Every row comes from one small tree of marks. Brackets hold a mark, then the marks that hang from it, in alphabetical order. Every link used is in the known rows. Which tree was each row made from?
Known rows
[A N]: [ 0.711 -0.112  0.194 -0.403  0.192 -0.672  1.320 -0.047  0.262 -0.602
 -0.859  1.584  0.564  0.387 -0.627  1.247  1.706 -0.260 -0.416  3.079
  2.161 -0.616  2.135  0.877 -0.660  0.127 -0.600]
[T [V K L [M N]]]: [ 2.038 -1.129  0.258 -3.200 -2.806 -1.805  2.211 -1.064 -1.930 -1.076
 -0.579 -2.891 -1.361 -0.732  1.183 -0.077  1.379 -3.792  2.511  2.758
  1.020 -1.332  0.552  0.113 -0.908  0.837 -0.150]
[A [N [M V]]]: [ 1.140  0.461  0.776 -0.014 -1.065 -0.460  2.724  0.523 -1.727 -0.777
 -1.518  0.020  2.404 -1.269 -1.938  2.366  2.781  0.449 -1.899  3.192
  2.768 -1.706  2.262  1.786 -1.504 -0.794 -0.822]
[M [V K L T]]: [ 0.710  0.239  1.929  1.903 -0.325 -1.858 -1.295  1.650 -4.684 -3.148
 -1.081 -3.994 -0.366 -3.175  0.647  0.302  1.776 -4.280  3.011  2.310
  0.374 -2.566  1.013  0.935 -2.539 -1.420 -0.583]
[C K]: [ 0.897 -0.065  0.531 -0.305  1.133 -2.305 -0.572 -0.192 -0.446 -0.189
 -0.845  2.431  0.604 -0.991  0.933  0.982  1.309 -3.371 -1.040  2.866
  1.850 -0.261  1.075  1.335 -0.779  1.886  0.273]
[L [V K [M N] T]]: [ 3.837 -1.001 -0.527 -4.114 -0.092 -2.270  2.666 -0.716 -4.510 -0.649
  0.177 -1.211  0.828 -3.933  1.603  0.287  1.632 -3.994  3.484  3.869
  2.703 -1.864  1.134 -0.263 -1.208  0.413 -0.558]
[N A M]: [ 1.826 -0.092  0.041 -1.313  1.105 -0.896  2.444 -0.703 -0.324  0.040
 -0.633  2.127  1.186  0.197 -1.280  2.390  2.798  0.449 -0.408  3.056
  2.479 -0.814  2.422  2.187 -0.726  1.433 -0.306]
[V K L [M N]]: [ 1.637 -0.801  0.071 -3.030 -1.391 -1.425  1.499 -1.075 -0.881 -0.673
 -0.668 -2.192 -0.771 -1.237  1.127  0.212  1.420 -1.987  2.192  2.192
  2.243 -1.515  1.264  1.396 -0.117 -0.263 -0.241]
[N A [M [V L T]]]: [ 1.965 -0.216  1.373  0.682 -0.209 -1.742  1.065  0.693 -4.606 -1.539
 -1.332 -2.282  0.374 -2.576 -0.674  2.102  3.104 -0.818  1.306  2.504
  0.341 -2.645  1.689  5.501 -3.132 -1.335 -1.140]
[A [N [M [V K L T]]]]: [ 1.286  0.269  1.881  1.023  0.344 -1.759  1.853  2.076 -5.505 -2.658
 -2.006 -2.196  1.056 -2.892 -1.546  1.685  3.880 -3.717  2.258  3.113
  1.972 -2.959  1.272  1.506 -2.895 -1.900 -1.164]
[N M]: [ 1.877  0.062  0.392 -0.506 -1.055 -0.559  1.524  0.647 -1.122 -0.103
 -0.832  1.299  0.938 -0.966 -0.902  1.503  2.195  0.094 -1.108  2.530
  2.190 -0.980  1.890  2.139 -0.240  0.229 -0.149]
[M [N A] [V K L T]]: [ 1.254 -0.231  1.626 -0.316  1.198 -2.323  1.075 -1.109 -4.124 -2.056
 -0.802 -3.261 -0.163 -1.893 -0.231  1.639  3.025 -3.913  3.854  3.382
  0.162 -2.362  1.958  1.726 -2.734  0.355 -0.626]
[L [V K [M N]]]: [ 3.046 -0.830 -0.610 -5.028 -0.676 -1.546  3.088 -1.302 -2.162 -0.202
 -0.730 -0.978  0.987 -2.335  1.311  0.535  1.750 -2.343  2.023  3.661
  3.737 -1.181  1.346 -2.298 -0.114  0.675 -0.313]
[N A [M [V K L T]]]: [ 1.660  0.308  1.785  0.653  1.506 -2.044  1.162  0.829 -4.992 -2.457
 -1.326 -2.569  0.820 -2.553 -1.036  2.135  3.662 -3.026  2.957  2.991
  1.349 -2.812  1.467  2.095 -3.018 -0.662 -0.789]
[L [V K [M [N A]] T]]: [ 3.862 -1.200 -0.699 -4.960  1.832 -2.474  3.537 -2.143 -3.943 -0.570
  0.202 -0.413  1.043 -2.739  1.101  1.278  2.232 -3.355  4.263  4.492
  3.094 -1.692  1.696  0.151 -1.600  1.289 -0.679]
[V L M]: [ 1.626 -0.856 -0.008 -1.583 -2.560 -0.863 -0.257 -0.191 -0.373 -0.690
 -0.361 -2.205 -1.337 -1.372  1.866 -0.375  0.327  0.738  0.514  1.348
  1.765 -1.282  1.074  3.941 -0.449 -2.002 -0.669]
[M [N A] V]: [ 1.058 -0.211  0.470 -1.321 -0.099 -0.959  1.719 -2.580 -0.348 -0.226
 -0.308 -1.158  1.324 -0.251 -0.587  2.228  1.915  0.378 -0.071  3.422
  0.998 -1.158  2.813  1.894 -1.405  1.566 -0.248]
[V K L [M [N A]] T]: [ 2.758 -0.927  0.074 -3.029  1.303 -2.451  2.003 -1.787 -2.774 -0.974
  0.317 -1.801 -0.707 -1.837  1.083  1.027  2.004 -3.206  4.443  3.076
  1.458 -2.026  1.554  4.051 -1.497  0.288 -0.580]
[V K L M T]: [ 2.224 -0.474  0.468 -1.062 -0.219 -2.077 -0.553  0.768 -3.176 -2.053
  0.055 -2.483 -1.048 -2.851  1.872 -0.381  0.951 -3.504  3.416  2.050
  1.728 -2.190  0.677  2.963 -1.473 -1.506 -0.572]

Which tree is each row?
[ 4.183 -1.537 -0.928 -4.979  0.268 -2.033  3.508 -2.262 -3.438  0.374
  0.413 -0.130  0.589 -2.796  1.390  1.216  1.649 -1.049  2.355  4.051
  1.840 -1.461  1.766  2.703 -1.658  0.563 -0.945] : [L [V [M [N A]] T]]
[ 2.422 -0.946 -0.984 -4.180 -0.059 -1.075  2.783 -3.297  1.187  0.889
  0.772  0.349  0.652 -0.020  0.668  1.649  0.998  0.894  0.334  3.201
  2.276 -0.712  2.441  4.425 -0.162  1.604 -0.276] : [V [M [N A]]]
[ 2.499 -0.793  0.248 -2.208 -0.717 -2.172  1.067 -0.492 -3.310 -1.048
  0.222 -2.320 -0.888 -2.911  1.480  0.081  1.379 -3.636  3.744  2.575
  1.257 -2.207  1.073  3.584 -1.150 -0.765 -0.444] : [V K L [M N] T]
[ 1.592  0.140  0.974 -0.631  2.174 -2.050  1.447 -1.526 -3.236 -1.509
  0.306 -1.550  1.578 -1.875 -0.581  2.058  2.472 -3.613  3.085  4.176
  1.008 -1.940  2.371  1.296 -2.354  1.898 -0.162] : [M [N A] [V K T]]
[ 0.919  0.924  1.079 -0.125  0.623 -0.888  2.689  0.899 -1.977 -1.678
 -1.598 -0.349  2.752 -1.183 -2.292  2.337  3.430 -1.843 -0.318  3.756
  3.804 -1.904  1.922 -1.215 -1.461  0.052 -0.560] : [A [N [M [V K]]]]
[ 0.713  0.459  1.116 -0.496 -0.434 -1.082  0.830 -1.053 -1.324 -1.278
 -0.510 -1.951  1.359 -1.261 -0.539  1.472  1.898 -2.632  0.817  3.356
  1.684 -1.504  2.068 -1.259 -0.822  1.230  0.227] : [M N [V K]]
[ 2.018 -1.278  0.082 -3.917 -0.651 -2.012  2.972 -2.376 -1.392 -0.936
 -0.284 -2.401 -1.142  0.350  0.656  0.846  2.051 -3.396  3.376  3.315
  1.038 -1.123  1.015  0.282 -1.422  1.939 -0.358] : [T [V K L [M [N A]]]]
[ 1.084 -0.217  1.778  0.553 -0.806 -2.001  0.245  0.237 -4.794 -2.183
 -0.957 -3.741 -0.186 -2.957  0.175  0.813  2.407 -4.361  3.136  2.672
 -0.208 -2.555  1.364  1.508 -2.169 -0.681 -0.430] : [M N [V K L T]]
[ 1.529  0.371  0.758 -0.282  0.198 -0.762  1.887 -0.653 -1.136 -0.613
 -0.665 -0.675  2.082 -0.705 -1.350  2.762  2.592  0.660 -1.001  3.191
  2.242 -1.559  2.401  2.486 -1.701  0.750 -0.465] : [N A [M V]]
[ 1.509 -0.705  1.199 -0.320 -0.538 -1.872  0.968 -1.122 -3.690 -1.192
 -0.661 -2.732 -0.607 -1.954  0.102  1.691  2.382 -1.300  2.171  2.867
 -0.887 -2.210  2.082  4.795 -2.694 -0.441 -0.889] : [M [N A] [V L T]]
[ 1.564 -0.746  0.625 -1.764 -1.962 -1.732  0.638  0.307 -1.939 -1.997
 -0.623 -3.168 -1.440 -0.736  1.536 -0.442  0.777 -3.682  2.394  2.295
  1.503 -1.347  0.265 -0.463 -1.438 -0.123 -0.339] : [T [V K L M]]
[ 1.924  0.933  1.211  1.051  0.251 -1.629  0.793  1.601 -5.000 -2.109
 -0.540 -1.610  2.137 -3.511 -1.043  1.594  2.652 -3.667  1.314  3.316
  1.988 -2.673  1.476  1.018 -2.091  0.065 -0.230] : [N [M [V K T]]]
[ 0.667 -0.100  1.341  0.424 -1.933 -0.650  2.219  1.068 -2.495 -1.238
 -2.692 -2.101  0.851 -1.286 -1.559  1.932  3.352  0.382 -0.970  2.345
  1.923 -2.030  1.680  2.269 -1.921 -2.547 -1.243] : [A [N [M [V L]]]]
[ 0.596 -0.425  1.497  0.144 -1.546 -1.635  0.265  0.842 -2.548 -2.467
 -1.452 -1.920 -1.700  0.097  0.278 -0.057  1.962 -4.772  2.559  2.438
  0.386 -1.076  0.522 -2.444 -1.525  0.437 -0.186] : [T [V K L]]
[ 3.178 -0.484 -0.555 -3.333  2.324 -2.175  2.354 -2.389 -1.791 -0.513
  1.308  0.111  0.864 -1.553  0.671  1.399  1.537 -3.100  3.518  4.005
  2.274 -1.684  1.941  3.565 -1.163  2.076 -0.210] : [V K [M [N A]] T]
[ 2.281 -0.364  0.786 -0.813  1.312 -2.115  0.804  1.611 -5.109 -2.096
 -0.901 -0.009  0.430 -3.004  0.798  0.502  2.215 -4.845  3.439  3.586
  2.228 -1.568  1.178 -2.791 -1.705  0.188 -0.546] : [L [V K T]]
[ 1.591  0.377  1.077  0.194  0.189 -1.822  0.670 -0.258 -4.065 -1.630
  0.221 -2.169  1.271 -3.043 -0.029  1.233  1.878 -4.135  2.334  3.629
  0.698 -2.159  1.911  0.766 -1.915  1.172  0.019] : [M N [V K T]]
[ 2.547 -0.833 -0.462 -4.209  0.362 -1.838  3.410 -3.018 -0.389 -0.401
  0.738 -0.621  0.499  0.401  0.340  1.429  1.657 -3.302  2.498  4.218
  2.166 -0.821  1.499 -0.319 -1.028  3.431  0.042] : [T [V K [M [N A]]]]
[ 1.308 -0.315  0.294 -1.712 -0.719 -1.405 -0.086  0.216 -0.625 -1.522
 -0.630 -2.367 -0.858 -1.173  1.606 -0.186  0.869 -1.941  2.128  1.880
  2.660 -1.531  0.757  0.742 -0.519 -0.950 -0.340] : [V K L M]
[ 1.538  0.388  1.986  1.507 -0.680 -1.834  0.384  2.152 -5.851 -2.629
 -1.436 -3.288  0.596 -3.574 -0.602  1.169  2.995 -3.820  2.228  2.519
  1.167 -2.981  0.982  1.816 -2.628 -1.459 -0.654] : [N [M [V K L T]]]
[ 2.958 -1.528 -0.314 -3.012 -0.436 -1.978  1.872 -2.038 -2.196 -0.100
  0.367 -1.365 -1.081 -1.902  1.371  0.914  1.474 -1.039  2.741  2.675
  0.394 -1.697  1.805  6.971 -1.593 -0.312 -0.859] : [V L [M [N A]] T]
[ 1.892 -0.298  0.723 -0.537  0.449 -1.664  1.284 -1.722 -2.703 -0.610
  0.401 -1.125  1.129 -1.908 -0.218  2.169  1.919 -1.236  1.322  3.714
 -0.159 -1.786  2.675  4.103 -2.441  1.337 -0.485] : [M [N A] [V T]]
[ 1.860 -0.851 -0.174 -3.644  0.669 -1.741  2.294 -2.603 -0.220 -0.573
 -0.434 -1.700 -0.518  0.048  0.764  1.129  2.029 -1.638  3.051  2.744
  2.415 -1.317  1.734  1.548 -0.515  0.804 -0.377] : [V K L [M [N A]]]
[ 1.927  0.264  0.847  0.710 -0.275 -1.157  2.169  1.135 -4.148 -1.200
 -0.789 -0.318  2.317 -2.812 -1.671  2.168  2.892 -0.937 -0.538  3.538
  1.768 -2.299  1.956  3.940 -2.596 -1.193 -1.011] : [A [N [M [V T]]]]
[ 2.931 -1.341 -0.165 -2.236 -2.588 -1.784  0.872 -0.730 -2.945 -0.179
  0.275 -2.271 -1.262 -3.065  1.773  0.118  0.822 -0.951  1.949  2.072
  0.054 -1.893  1.218  6.439 -1.019 -1.478 -0.656] : [V L [M N] T]
[ 1.535 -0.733  1.400  0.499 -2.575 -1.507  0.255  0.111 -4.455 -1.238
 -0.836 -3.519 -0.642 -3.132  0.677  0.687  1.761 -1.949  1.414  2.246
 -1.334 -2.301  1.627  4.742 -2.345 -1.454 -0.665] : [M N [V L T]]
[ 2.351 -1.713 -0.164 -3.870 -2.346 -1.619  2.910 -2.746 -0.907  0.022
 -0.186 -2.009 -1.467  0.292  1.085  0.844  1.489 -0.816  1.456  2.798
  0.097 -0.896  1.248  3.391 -1.617  0.914 -0.630] : [T [V L [M [N A]]]]
[ 0.942 -0.281  1.646  1.864 -2.003 -1.479 -1.387  1.403 -4.217 -2.223
 -0.931 -3.768 -0.824 -3.238  0.941  0.358  1.299 -1.752  1.338  1.879
 -0.675 -2.404  1.317  4.070 -2.653 -2.291 -0.833] : [M [V L T]]
[ 2.880 -1.335 -0.841 -4.300 -1.402 -1.413  3.338 -3.237  0.127  0.408
  1.019 -0.382  0.087  0.234  0.664  1.314  0.984 -0.708  0.688  3.739
  1.207 -0.514  1.810  3.047 -1.139  2.422 -0.236] : [T [V [M [N A]]]]
[ 3.383 -1.006 -0.923 -3.341  0.460 -1.737  2.160 -2.669 -1.154  0.463
  1.489  0.314  0.578 -1.780  0.899  1.354  0.991 -0.777  1.811  3.570
  1.366 -1.379  2.219  6.455 -1.191  1.090 -0.443] : [V [M [N A]] T]
